Known rows, with every way that one mark hangs from another
H[L[Q T]]: [  8  -4  -6 -14 -20   8  12  -4  11   0   1  -7   7   2 -10  -7  25 -15
   0   9  -2  10 -14 -16   0   6  -2  -9  -2   3  11 -12  -8  -6 -10  -4
   3   7  18   9 -38  14  -1   4 -11  15   8  -4  10 -13   4  22   1]
M[L U[T]]: [ 14 -11  22   6 -15  11  -4   6  12  -3   1   2   8   8  -3 -12  11 -16
   1   1   0   9  -7 -14   0   3   0 -24   0 -15   0 -15   0  -5 -16   1
  -4  -5  13   8  -7  15  -4  -4  -3   5   3   4  -6  -6   4  39   2]
U[E T]: [  9  -2  29 -13 -26   4  -9   3  17   1   0  -1   7   6  -1 -10  13 -10
  -3   6 -12   9  -7 -14  -8   4   2 -16  -3  -9   4  -9  -5 -12 -11   2
   3   1  11  11 -13  13  -3  -2  -4 -13   4   4   2  -7   1  26   5]
L[H T]: [  7  -4  -7 -14 -15  10   9   3  10  -1  -1  -7   2   5  -6  -5  28 -11
   5   6  -4  12  -9 -14   1   8  -5 -14   0   0  15 -13 -10  -5 -11  -8
   6   7  23   7 -17  11  -2   1 -12   5   2  -6   6  -6   3  18   1]
Q[L[H M[U] T] P]: [ 22  -1 -18  -6 -31  11   8  10   5 -11  -2  -1  -2   5  -9  -9  28 -14
  10   4  12  21 -12 -15  10   1   2 -26  -4 -21  24 -27  -6   6 -14 -15
  -2   8  30   6 -26  12   5   6 -15   2   3  -6   6  -2   6  16  -2]
M[L]: [  9  -4   8   2 -11   5   3  -4  16   1   1   1   4   7  -4  -9  13 -12
  -1   3  -1   3 -12 -16  -4   5  -6 -19   2  -8  -2  -8  -2  -5 -14   0
   1  -7  12   6  -5  11  -4  -6 -10   5  -2  -1  -1  -5  -3  29  -4]
Q[L[H T]]: [  9  -3 -16 -20 -21   7   8   6   9  -3  -1  -5   2   4  -6  -7  29 -10
   4   4   1  14  -8 -15   2   9  -6 -16  -1  -9  15 -17  -7   4 -12 -11
   4   9  20   4 -22   9  -2   6 -15   3   5  -4   4  -1   7  16   1]
C[E[U[T]]]: [  2   1  29 -11 -19   3  -2   7  18  -9   0  -3   9   2  -2  -6  18 -10
  -5   4  -4  18 -14 -12  -7   2   1 -12   1  -7  -1 -10  -3  -8  -9   5
   1  -3  14  16  -4  18   6  -7  -4 -21  -2   5   1   5   2  17   5]
C[E[U]]: [  0   4  21  -3 -11   1   3   1  19  -9  -1  -1   6   2  -4  -5  18  -8
  -4   4   1  14 -16 -20  -6   3   0  -9   3  -5  -1  -7  -6  -7  -9   5
   3  -6  13  14   2  18   4  -9  -7 -21  -9   3   2   6   1   9   0]
Q[L[T] P]: [ 19   1 -13 -18 -32   4   3   4   6  -3   1  -2   3   6  -6 -10  22  -9
  -1   3   3   9 -15 -14  -1   0 -10 -19  -4 -23  11 -19  -3   4 -13  -9
   4   1  18   1 -21  10   4   2 -17   2   4  -3   6  -4   5   6  -7]
H[L]: [  9  -3  12  -5 -13   4  11 -10  19   3   2  -1   6   3  -6  -7  23 -11
  -2   5  -3   5 -11 -20  -3   4  -8  -6   3  -3   5  -8  -3  -9 -13   2
   5  -3  10   4 -15  11  -3   2 -12   6  -3  -1   4 -10   2  19  -3]
U[E[C] T]: [  7  -8  38 -12 -23   4 -12   8  16   2   1   3   6   5   1 -11  10 -10
  -7   6 -11  10  -3 -13  -9   4   7 -19  -6 -11   7  -6  -6 -15 -11   4
   2   1  15  16 -10  15  -1  -2   0 -19  -1   7   4   1  -1  28   3]
L[H Q[P] T[U]]: [ 14  -5 -11 -16 -33  14   6   8   9  -6  -1  -3   5   7 -13 -10  21 -17
  11   6  -1  19 -16 -15   4   0  -2 -12  -1   6  20 -26  -9   7 -10 -15
   7   8  28  13 -27  13  -5   1 -12   1   8  -9   9 -14   3   6  -7]
R[P]: [  7   1   8  -6 -11   3   9 -12  12   3   2  -6   7   4  -5  -4  12  -7
   2   5  -9  -1 -17 -21  -6   8  -8  -5  -2  -2   9 -11  -7  -7 -13   0
   7  -4   9   3 -10   9   2  -9 -11  -1   1  -3   3  -4   1   3 -11]
T[U]: [  6  -4  18  -7 -18   6   2  -4  15   3   1   2   8   7  -7  -9  15 -11
   6   5  -5   8 -12 -25  -4   2  -7 -12   1  -2   7 -12  -3  -2 -10  -2
   8  -5  13   7  -2  13  -9  -4 -10  -9  -2   1   3 -10  11   7  -7]
L[H M Q T[U[E]]]: [  8  -2   3 -16 -34  13   0   4  12  -9  -5  -6   3   5 -11  -8  24 -19
  14  14  -1  25  -9 -19   5   4  17 -21  -5   9  23 -20 -14   3  -7 -14
   2  16  31  21 -36  15  -7   2  -4 -11  10  -4  12 -11   6  23   9]
L[H M Q T[U]]: [  8  -4  -9 -14 -28  14  10   3   9  -7  -4  -8   3   4 -12  -7  27 -19
  15  12   1  24 -10 -17   6   5   9 -21  -4  12  22 -21 -11   2  -7 -16
   4  13  34  16 -34  14  -3   2  -8   0   9  -7  12 -10  10  18   3]
Q[P]: [ 15   1   6  -5 -22   3   5  -3  13   1   2   2   2   7  -7  -9  17  -9
  -1   2  -4   3 -18 -17  -6   0 -10 -12   0 -10   6 -14  -4  -7 -13  -3
   7  -7  14   3  -6  10   1  -6 -15  -3  -4  -4   5  -7  -4   4 -12]
H[L[Q]]: [  8  -4   5  -8 -18   6  16  -6  16   2   2  -1   6   1  -8  -7  19 -14
  -2   7  -4   6 -15 -20  -5   5  -3  -4   1   6   7 -10  -6  -6 -10  -1
   4   1  11   9 -30  13  -2   2 -11   7   2  -2   6 -11  -1  19  -5]
E[U]: [  5   0  18  -8 -13   4   2  -2  15  -1   0  -1   5   3  -3  -6  12  -9
   0   6  -2   9 -14 -21  -7   4  -5 -10   0  -2   0  -9  -4  -7 -11   4
   5  -6  12   9   3  15  -1  -6  -8 -11  -2   1   3   5   7  12  -4]

Rows
[ 10  -1  -8 -13 -19  10  11   0  10  -5  -3  -9  -1   4  -7  -5  32 -13
   8   8   1  18  -8 -13   5   8   3 -22  -3   1  18 -15 -11  -6 -10 -11
   2  10  32   9 -24  11   2  -1 -11   5   2  -7  10  -4   4  23   5] -> L[H M T]
[  6  -8  33 -12 -17   5  -7   9  14   0   2   2   8   2   0 -10   8 -10
  -5   5  -5  15  -5 -13  -9   3   2 -18  -4  -6   2  -9  -3 -14 -11   7
   2  -2  17  15   0  18   4  -4  -1 -18  -1   7   3  10   7  23  -1] -> E[C U[T]]
[  8 -10  -9  -9 -22  16   4   5  11  -6  -3  -5   7   7 -10  -9  21 -20
  12   7   2  18 -11 -15   6   5   3 -19   2   9  12 -21  -9  10 -10 -12
   1   8  26  15 -26  14 -11   0  -7   8  10  -5   3 -12   4  30   2] -> M[L[H Q T[U]]]
[ 15 -10  39   1 -23   9  -8   4  18  -4   0   3   6   4  -3 -12  18 -15
  -2   8   1  18   2 -17   3   0  17 -24  -6 -14  15 -12  -5 -16 -12   4
  -7   4  20  17 -23  19   1   4   2  -9  -3   9   5  -3   5  43   9] -> H[L[M[U[E[C] T]]]]
[ 12 -10 -11   3 -13  17   7  11   7  -7  -2  -4   4   6  -9  -9  18 -20
   8   7   6  15 -12 -13   8   8   5 -22   1   1  13 -20 -10   4 -13 -10
  -5   6  24  15 -25  16  -5  -1  -6  14   8  -6   1  -7   0  36   2] -> M[L[H Q T] U]
[ 13  -7   4   7 -10  12  -3   3   6  -5   0  -3   6   8  -6  -9  16 -15
   4   4   6   9 -10 -17   6   4   0 -27  -2 -16   5 -13  -4  -1 -15  -2
  -3  -3  18   7  -9  15  -5  -5  -6  13   2   0   0  -7   6  34   2] -> M[L[T] U]
[ 15   0 -10  -8 -29   8  17   2  13  -6  -2  -1  -3   4 -10  -8  21 -15
   6   5  -1  15 -19 -12  -1   3   3 -14  -1   5  17 -22  -9  -2 -11 -13
   3   6  28  13 -30  10   5  -2 -14  -2   2 -11  10  -5 -10  11  -8] -> L[H M Q[P]]
[ 18 -15  21   4 -27  14 -10  21  15  -8  -1   9   4   8  -4 -16   5 -20
   0   3   1  17  -8  -7   2  -1  15 -23  -1 -11  15 -23  -8   0 -15  -6
  -7   5  22  24 -20  17  -3   0   2 -10   5   1  -2  -1 -13  44   0] -> M[L[H Q[P]] U[E[C] T]]
[ 19  -3 -11  -5 -28   9   3   3   7  -6   1  -4   4   7  -8 -11  15 -16
   0   4   3   9 -19 -10   0   1  -2 -22  -2  -8   4 -18  -6   2 -12  -9
   0   2  22  10 -28  12   0  -5 -11  13   8  -8   6 -10  -7  24  -5] -> M[L[Q[P] T]]
[  9  -6   2 -14 -25  11   6  -5  13  -2   1  -6  11   3 -12  -9  24 -18
   6  10  -1  15 -12 -21   3   1  -1 -10  -2   7  13 -16  -7   2  -9  -6
   5   6  18  10 -34  15  -7   5  -9   9   8  -2   9 -17  13  18   1] -> H[L[Q T[U]]]
[ 14  -1   0 -11 -22   7  11 -10  13  -3   0 -10   3   3  -8  -6  33 -13
   3   9   3  15  -8 -17   4   4   2 -19  -4  -5  13 -11  -6 -10 -11  -4
   0   5  25   5 -32  12   3   3 -11  13   1  -3  11 -10   8  27   6] -> H[L[M T]]
[ 21   0  -6  -9 -37  10  -3  12   9 -14  -4  -1  -2   6  -7 -11  26 -14
   9   5  11  21 -10 -16  11   0  10 -27  -6 -23  24 -27  -9   7 -13 -14
  -3  10  28  11 -29  13   1   6 -11  -7   4  -3   6  -3   5  21   5] -> Q[L[H M[U[E]] T] P]
[ 19  -2 -14  -4 -28  14  11  10   4 -11  -2  -4  -3   5 -12  -9  23 -18
  10   7   7  20 -16 -12   8   2  10 -21  -4  -3  23 -26 -12   0 -12 -16
  -1   9  34  14 -34  15   4  -1 -11   6   6 -10  11  -7  -1  16  -3] -> L[H M[U] Q[P] T]
[ 18   0 -19 -15 -32  11  14   5   7  -8  -2  -7  -2   4 -11  -8  28 -17
   7   7   1  19 -18 -10   4   3   5 -19  -4   3  20 -23 -12  -2 -10 -16
   2  12  35  13 -39  11   7  -1 -13   4   7 -12  14  -7  -5  14  -3] -> L[H M Q[P] T]
[  7 -13  17  -7 -21  13 -13   9  17  -6  -3   1   7   9  -5 -11  19 -15
   7   7   3  20  -1 -17   7   2   8 -25   0  -6  16 -14 -10   2 -11  -6
   0   5  25  18 -11  16 -13   1   0 -10  -1   2   2  -5   5  39   8] -> M[L[H T[U[E[C]]]]]
[  3  -7  36  -5 -20   4 -13   2  18   2   0   7   8   7  -4 -11   9 -10
   0   6  -5  11  -5 -26  -5   1   7 -17  -4  -7  10  -8  -8  -6  -9   1
   5  -4  15  15   0  16 -10  -3  -2 -25  -5   7   5  -3   8  15  -2] -> T[U[E[C]]]
[ 19   1  -2  -5 -30   6  17  -8  16  -4   1  -1   1   2 -11 -10  23 -16
   1   6   2  11 -19 -16  -1  -2   2 -12  -2  -1  11 -17  -6  -7 -11  -6
   1   3  22  10 -37  12   5   1 -14   7   1  -7  11 -11  -7  16  -8] -> H[L[M Q[P]]]
[ 20   4  -6 -10 -33   1   8  -3  12  -5   0   3  -1   4  -6 -10  21  -9
   1   2   5  10 -17 -18  -2  -1  -3 -21  -5 -21   9 -18  -1   0 -12  -9
   2   0  20   2 -20   9   7   1 -17  -5  -1  -3   7   0   1   6  -9] -> Q[L[M] P]
[ 10  -4  -3   2 -16  12  14   6  10  -6  -3   1  -2   2 -10  -7  20 -17
   9   8   2  16 -13 -19   2   7  10 -17  -2   5  18 -17 -10  -2 -11 -11
  -2   7  25  15 -25  15   2  -2  -8  -1   2  -5   7  -3   1  20  -2] -> L[H M[U] Q]
[ 18  -5   4  -3 -30  13  -4  17   6 -11  -3   2  -3   6  -9 -11  18 -17
   5   8   6  23  -9 -14   8   1  22 -26  -9  -8  28 -23 -16  -3 -10 -12
  -4  12  35  23 -32  18   4   0  -3 -10   2  -4  13   0  -3  24   2] -> L[H M[U[E[C]]] Q[P] T]
[ 24  -2  -6  -1 -29  11  11  -1   7  -9   1  -5   2   4 -13 -10  24 -19
   5   7   8  17 -16 -16   9  -2   8 -20  -4  -8  18 -23  -7  -3 -12  -9
  -3   6  27  11 -42  16   5   3 -10  16   5  -6  13 -13   3  22  -2] -> H[L[M[U] Q[P] T]]
[ 18  -5   3 -18 -42   8  -9  11  13 -11  -3   3   1   6  -7 -13  25 -14
   9   8   9  26  -4 -16   9  -3  12 -28  -7 -18  27 -24  -9   7 -10 -15
   1  11  33  15 -26  13  -1   6  -8 -20   0  -1  10  -1   8  17   2] -> Q[L[H M T[U[E[C]]]] P]
[ 11 -10  25  -4 -24  13  -5  18  12  -7  -3   3   1   3  -4 -11  13 -19
   3   9  -2  23  -4 -12   1   5  25 -25  -7  -1  22 -17 -12 -10 -10  -6
  -6  12  29  26 -29  19   2   1   4 -17   4   3   6   3  -3  37   7] -> L[H M[U[E[C] T]] Q]
[ 15  -7  -1  -9 -37  15  -7   9  15 -11  -3  -1   6   9 -10 -13  17 -20
  11   7   3  19 -15 -13   7  -3   8 -20   1  -1  15 -26 -10  11 -11 -13
   2   8  24  18 -28  14 -12   0  -6  -3   9  -6   4 -15  -4  29   3] -> M[L[H Q[P] T[U[E]]]]
[  7  -8  -7  -1 -14  11  13   4  17  -2  -2   0   2   4  -7  -9  17 -17
   4   4  -1   9 -14 -13  -2   9   0 -13   4   7   6 -14  -7   3 -12  -7
   1   3  18  13 -19  11  -5  -3 -10   6   5  -6   0  -5  -9  31  -3] -> M[L[H Q]]
